What can hang from each mark:
j512: j389 j497 j960
j584: j513
j169: j960
j513: j415 j584 j960
j497: j512
j747: j481
j807: j960
j415: j513
j481: j389 j491 j747
j777: j389
j960: j169 j512 j513 j807
j389: j481 j512

In the rows, zero is written as 128.
Known rows, with every way that one mark hangs from another:
j513{j415 j584 j960{j807}}: [120 152 135 115  83 118  92  90 128 161  51 128 137  92 132 138  83 122
 132 116 154 126 147 132 131 150 118 139 160  91  67 179 131  96 112 101]
j169{j960{j512{j497} j513{j415}}}: [148 105 135 161 126 125 111 123 146 119 141 151 187 116 121 160 128 171
 105 157 134 117 153  99 160 135  67 151 187 121 157 122 115 184 130 141]
j777{j389}: [115 151 147 105 122 122 136 125 179 119 164 140  89 109 151  85 168 146
 117  85  82 168 121 148 100 160  76 132  65 138 147 105  94 133 139  97]
j512{j389{j481{j491}} j497}: [148 103  96 147 142 153 157 148  57 118 145  50 133 164 118 112 248 118
 132 128 118 106 140 150  73 142 104 107  69 147 154  83 107 148 105 121]
j584{j513{j415 j960{j169 j807}}}: [ 84 174 148 107  82  86  99 112 136 121  76 151 151  97 137 169  68 118
 132  85 132 107 124  94 141 149 190 100 158 120 117 171 132 104 147 145]
j481{j389{j512} j491}: [144 126 156  85 156  89 168 180 185 118 131  88 141 109  72  70 101 128
 138 116 162 149 127 147  92 126  69 157 105 137 147  80 144 124 137 115]
j415{j513{j960{j512 j807}}}: [ 65 128 140 126 119 112 131 143 127 141 130 154 139 129 103 117  90 135
  79 114 208 142  83  81 157 122 152 144 171 100  88  63 137 133  85 130]
j512{j389 j497 j960{j169}}: [146 169 116 144 112 144 146 164  64 131 146 168  83 133 172 124 153  88
 113 147  64 121 106 138 123 142 133  82  77 128 147 145 104 147 161 149]
j513{j960{j169 j807}}: [ 91 171 154 106 124 100 127 136 114 139 104 159 121 115 148 137  93 110
 122  95 122 132 118 102 140 108 174  98 141  96 115 159 121 120 127 117]
j512{j389 j960{j169 j513{j584} j807}}: [129 130  90 127 149 129 127  63 117 165 138 120  85 132 171 138  68 109
 140 143  71 130 118 156 153  94 191 125 120 111  52 177 131  96 144 162]
j777{j389{j481{j747}}}: [137 118 138 125 126 157 122 117 145 101 183 153  68 131 157 121 183 165
 162  86  69 134 147 161  75 131  93 125  84 161 167 114  90 120 132 104]
j415{j513{j584 j960{j169 j512}}}: [ 83 138 155 131 113 119 167 132 122 167 150 174 147 114 177 140  84 128
 131 176 210 137 122 105 155 122 217 150 153 116  85 140 177 123 116 114]
j747{j481{j389 j491}}: [169 138 168 110 142 119 163 173 172 131 152  92 157 148  97 102 166 133
 105 104 142 173 124 141  89 120  71 122 106 196 158 104 134 125  91  69]
j777{j389{j481{j491} j512{j497}}}: [138  88 108  93 166 131 139 137 124  86 157  68  98 128 100  97 179 136
 148 106 130 111 153 150  75 160 118 107  74 169 177  57 118 173 136 111]
j747{j481{j389{j512}}}: [160 165 178  89 136 114 146 183 186 143 125 121 132 105 101  82 105 124
 131  75 114 175 111 133  80 133  89 125  97 165 158 133 126 120 108 123]
j777{j389{j512}}: [119 150 141  81 142 110 137 134 203 119 150 127  83  90 130  64 122 144
 141  69  97 159 128 150  94 163  89 136  70 120 155  97 111 132 151 125]
j807{j960{j512 j513{j415}}}: [121 104 137 127 116 128  84  77 163 114 130 151 134 125 122 140  94 151
  66 133 119 156 141  98 159 119  94 171 151 111 113 127 113 131 118 117]
j389{j481{j491}}: [154  96 140 110 147 122 159 109 113 114 134  72 131 163 118 112 221 128
 133 131 122 142 161 131  97 122 124 130 100 155 166  95 128 110 118  65]
j389{j481{j491 j747} j512{j497 j960}}: [183  74 121 137 152 144 148 162  68  93 158 146  75 156  72 138 157 108
 156 151 151  89 161 149 105 118 112 109 148 178 199  89 140 140 158 115]
j169{j960{j512{j497} j513{j584} j807}}: [110  81  88 152 145 126 128  72 144 138 121  94 182 111 125 147  86 132
 104 152 163  84 125 126 164  99 113 131 188 109  94 125 119 161 109 143]
j497{j512{j960{j513{j584} j807}}}: [146  81 133 113 154 121 107  46 114 157 133 124  99 107  99 148 101 133
 133 152 113 135 111 139 191 125 145 151 142 124  70 125 135  59 143 100]
j584{j513{j415 j960{j169 j512{j389}}}}: [ 81 188 120 151  95 121 113 143 158 136  91 132 185 123 172 154 111 135
 155 132 140 128 114 112 148 166 189 132 131 104 107 186 159 125 139 194]
j777{j389{j481 j512}}: [127 126 123  78 148 123 129 113 163 109 135  98  74 118 142  83 155 144
 167  85  76 145 142 145  78 161 134 130  68 139 155 101 106 129 140 121]
j169{j960{j513{j584}}}: [145 108 133 139 140 116 169  74 148 154 161 113 153 114 154 137 142 149
 150 130 130 139 168 153 133 124  89 162 150 139 115 148 125 118 130 112]
j512{j389{j481} j960{j513}}: [165 112 106 137 152 155 130  97  75 140 167 119  69 170 143 135 205 144
 149 144  48 163 130 155 124 136 142 150 100 163 107 136 113 122 134 158]
j807{j960{j512{j389{j481{j747}}} j513}}: [113  80  79 176 148 180 109  84 108 109 184 119 106 169 135 142 151 152
 126 112  99 122 126 136 117  83 122 150 124 133 107 123 103 123  93 172]
j513{j415 j584 j960{j169 j512 j807}}: [100 158 125 115 102 114  92  90 157 154  39 135 166 101 175 149  29 118
 139 164 158 111 135 101 170 110 197 134 182  65  63 198 163 109 118 116]
j807{j960}: [115 135 133 114  98 121 133 101 116 115 126 137  89 122 131 103 153 102
  68  87 110 149 122 123 111 135  71 112  95 124 144 117  85 105 121  84]
j960{j169 j512{j389 j497} j513}: [111 134 133 147 157 143 132 155 134 140 183 147 159 122 156 130 127 140
 119 141  96 134 108 120 142 105 162 130  93 104 132 140 118 173 132 185]
j807{j960{j169 j512}}: [ 90 144 125 115 118 119 131 103 146 109 120 149 119 137 170 118 102  89
  73 133 113 129 112  91 151  95 151 104 118  94 142 139 115 118 125  95]
j747{j481{j389{j512{j960}} j491}}: [190 130 146 100 154 113 159 175 167 127 138 108 110 154  76  99 118 115
 125 124 148 169 121 146 116 129  89 127 129 206 152  99 163 124 124 102]
j747{j481}: [162 155 180 117 117 133 151 137 156 146 146 131 133 135 133 102 191 119
 102  71 100 180 133 120 103 133  97 104  98 157 180 135 112 109 100  72]
j389{j481{j491 j747} j512{j960{j513}}}: [189  50 133 125 190 130 147 120 111 108 204 146  75 168  69 146 134 154
 183 138 134 135 179 153 128  92 141 159 163 185 167  98 161 115 160 129]

Rows:
[166 117  84 146 147 154 157 137  31 108 148  94  88 180 154 142 210  91
 140 173  83 101 136 141 113 125 167  82  88 164 154 118 132 149 145 124] : j512{j389{j481{j491}} j497 j960{j169}}
[ 63 108 121 144  99 134 129 135  89 158 119 146 148 101 110 135  73 118
  82 152 238 101  93 109 145 137 158 131 168 112  64  90 138 150  85 135] : j415{j513{j584 j960{j512{j497} j807}}}
[113 121 150 110 135 111 130  85 118 115 181 167  92 124 157 142 101 121
  88  98  87 152 138 107 134  98 152 116 111 136 137 145  97 121 137 111] : j807{j960{j169 j513}}
[163  88 145 137 147 143 158 129 118 108 169 117 122 163 107 131 201 141
 158 119 139 119 172 143  88  96 100 132 126 158 187  96 127 101 125  73] : j389{j481{j491 j747}}
[112  87  56 143 157 149 123 122  99 107  97  16 161 174 102 106 179 107
 106 140 141  86 106 124 116 103 136 105 111 106 121  63 117 152  78 135] : j960{j512{j389{j481{j491}} j497} j807}
[115 179 123 153 101 138 106 159 142 156  87 129 172 133 148 118 159 151
 136 137 148 160 122 123 142 161 104 163 129  79  93 158 143 138 107 165] : j513{j415 j960{j512{j389}}}
[156 169 142  78 144 102 122 155 164 128  96 141  83 123 118 117  14  90
 123 102  80 139  86 117 129  97 161  79 140 161 127 150 138 113 130 130] : j747{j481{j389{j512{j960{j169 j807}}}}}
[172 117 147 119 153 113 159 191 159 107 164 164  86 132  62 106  78 126
 150 147 165 131 128 167 112 108  57 152 148 169 155  94 153 115 168 121] : j481{j389{j512{j960}} j491 j747}
[150 107 147 129 127 146 129 165  92 107 148 159  97 103  98 119 143 122
 161  96 114  93 151 137  74 124 109 109 121 141 203 118 103 136 140 137] : j389{j481{j747} j512{j497}}
[133 131 102 138 147 133 115 124  73 133 164 160  80 129 136 146  91 110
 102 125  59 115  99 131 147 105 159  89 115 125 106 132  96 150 146 183] : j512{j389 j497 j960{j169 j513 j807}}
[ 86 162 104 168  77 142 102 170 115 129  95 122 190 113 120 147 155 138
 119 127 175 116 104 125 132 199 122 132 131 125 111 149 130 162 125 207] : j584{j513{j415 j960{j512{j389 j497}}}}
[180  99  93 165 148 161 155 136  79 115 168 111  77 195 124 131 216 124
 166 142 107 121 150 169 102 112 100 126 115 169 150 105 137  98 131 119] : j512{j389{j481{j491 j747}} j960}
[140 160 160 123  79 127 120 115 118 167  80 151 141  94 153 136 129 138
 150 141 163 150 169 141 124 173 108 161 143 111  93 188 144 108 129  99] : j513{j415 j584 j960}
[ 70 151 124 127  87 102  84 114 174 123  52 123 185 114 100 149  80 132
 106 112 180 121 102  92 166 159 156 138 184 103  97 146 143 117 120 154] : j584{j513{j415 j960{j512 j807}}}
[112 165 165 127  70 103 115 134 132 129 101 157 154 102 116 152 148 144
 129 100 158 150 137 123 124 199 124 143 143 146 132 163 128 113 148 141] : j584{j513{j415 j960}}
[142  84  91 180 150 175 144 168  98 110 167  84 156 173 112 126 207 134
 145 145 153  90 133 148  97  99  98 122 109 132 165  86 125 150 100 140] : j960{j512{j389{j481{j491 j747}} j497}}
[117 117 137 108 135 115  86  47 202 146  92 132 164  95 159 150   8 137
 131 162 110 118 147 106 177  76 195 157 168  73  79 181 148 104 129 121] : j960{j169 j512 j513{j415 j584} j807}
[135 111 102 160 170 153 154 139 142 111 166  92 154 187 168 128 172 134
 179 148 121 102 148 132 113  63 167 123 112 114 161 119 159 114 115 127] : j960{j169 j512{j389{j481{j491 j747}}}}
[ 98 134 134 143 102 146 135 153 105 157 105 139 162 103 139 134 140 117
 120 173 203 125 120 136 142 154 132 143 139 121  98 166 138 160 117 125] : j513{j584 j960{j512{j497}}}
[ 90 139 130 113 129 118 116 138 146 114 105 143 154 111 140 120  73  90
  78 138 116  98  91  83 151  89 166  82 131  77 151 128 108 148 125 117] : j960{j169 j512{j497} j807}
[118 158 149 136  89 137 107 143 112 153  79 170 175  90 177 165  80 121
 138 193 172 109 147 116 152 145 174 130 157  97 105 205 156 158 141 120] : j513{j415 j584 j960{j169 j512{j497}}}
[110 182 115 146 101 143 116 127 140 171  72 123 178 117 209 139  98 132
 173 175 146 134 143 132 148 139 180 151 130  69  64 211 169 119 122 154] : j513{j415 j584 j960{j169 j512{j389}}}
[161  85  88 100 161 135 136 131  99  86 152  96  54 151 103 114 174 123
 143 145 115 117 145 161 104 166 123 105  93 189 166  66 127 173 156 116] : j777{j389{j481{j491} j512{j497 j960}}}
[150 118 169 128 138 121 163 185 169 112 179 148 132 124  85 109 127 143
 132 120 159 138 133 162  85  97  32 152 123 163 161  95 126 115 131  94] : j481{j389 j491 j747}
[160 133 139  96 153 103 159 200 114 106 142 149  97 113  96 117  67  96
 127 173 142 110 116 143 123 122 123 104 122 169 159 109 149 158 177 128] : j481{j389{j512{j497 j960{j169}}} j491}
[176  88  87 178 137 178 148 158  38 105 176 122  83 181 110 143 227 114
 144 152 118  92 143 169  91 124  87 103 112 176 166  97 119 138 132 133] : j512{j389{j481{j491 j747}} j497 j960}
[172 112 121 167 133 165 122 122  58 129 162 141  73 155 125 142 222 143
 184 136  65 116 121 150 132 137 103 126 102 139 140 106 120  63 139 126] : j497{j512{j389{j481{j747}} j960}}
[121 162 162 130  97 124 103 152 153 146  86 165 162 121 136 130 131 151
 124 151 162 160 133 102 155 152 116 164 163  94 121 157 142 136 125 118] : j513{j415 j960{j512}}
[ 99 107 141 114 158 113 111  93 190 134 137 123 152 125 100 112  88 145
  92 116 122 157 107 102 164  84 136 162 148  94 110 107 115 129 110 134] : j960{j512 j513 j807}
[ 63 162 130 121  93  93  89 113 173 119  61 142 183 111 136 166  43 122
 119 118 161 107 105  79 174 135 212 116 180  99 106 175 153 118 139 158] : j584{j513{j415 j960{j169 j512 j807}}}
[176 136 133 138 119 143 106 114 118 149 149 160  95 138 133 131 146 156
 124 138  63 177 140 147 143 152  86 170 118 133 104 146 118 118 149 158] : j512{j389 j960{j513{j415}}}
[127 120  84 163 146 121 101  83 186 133 102  85 192 140 136 131  92 170
 124 110 105 116 126 105 166 106  82 154 180  69  92 109 123 139  99 180] : j169{j960{j512{j389} j513{j415} j807}}
[151 150 170 112 132 110 136 115  98 131 145 176  93 121 151 141 149 113
 137 159  77 133 111 107 180 137 156 110 108 117 160 132 140  72 174  76] : j497{j512{j960{j169}}}
[ 91 159 138 117  75  96  92 110 139 125  66 134 152  97  95 147 102 130
 112  76 155 121 118 110 133 173 134 122 164 130 105 149 120 104 132 145] : j584{j513{j415 j960{j807}}}
[103 105  68 176 159 135 124 118 131 127 141  82 184 136 118 131 126 144
  99 111 129  97  95 122 147 106  87 120 158  95 107  89 100 178  93 195] : j169{j960{j512{j389 j497} j513 j807}}
[ 50 136 111 138 101 115 111 145 126 118  90 122 174 107  83 147 110 106
  82 111 197 101  73 104 153 157 159 104 160 127 111 125 118 158 121 169] : j584{j513{j960{j512{j497} j807}}}
[145 117 140 100 130 135 133 148  89 115 111 110 109 103 108 103 164 109
 141 113 105 115 141 128  81 151 136 111  97 138 183 110 102 145 139 129] : j389{j481 j512{j497}}
[116 164 140 107  91 108 101  90 122 158  50 143 138  89 171 155  48 112
 148 127 132 112 149 119 141 124 179 119 161  81  75 205 145  97 129 102] : j513{j415 j584 j960{j169 j807}}
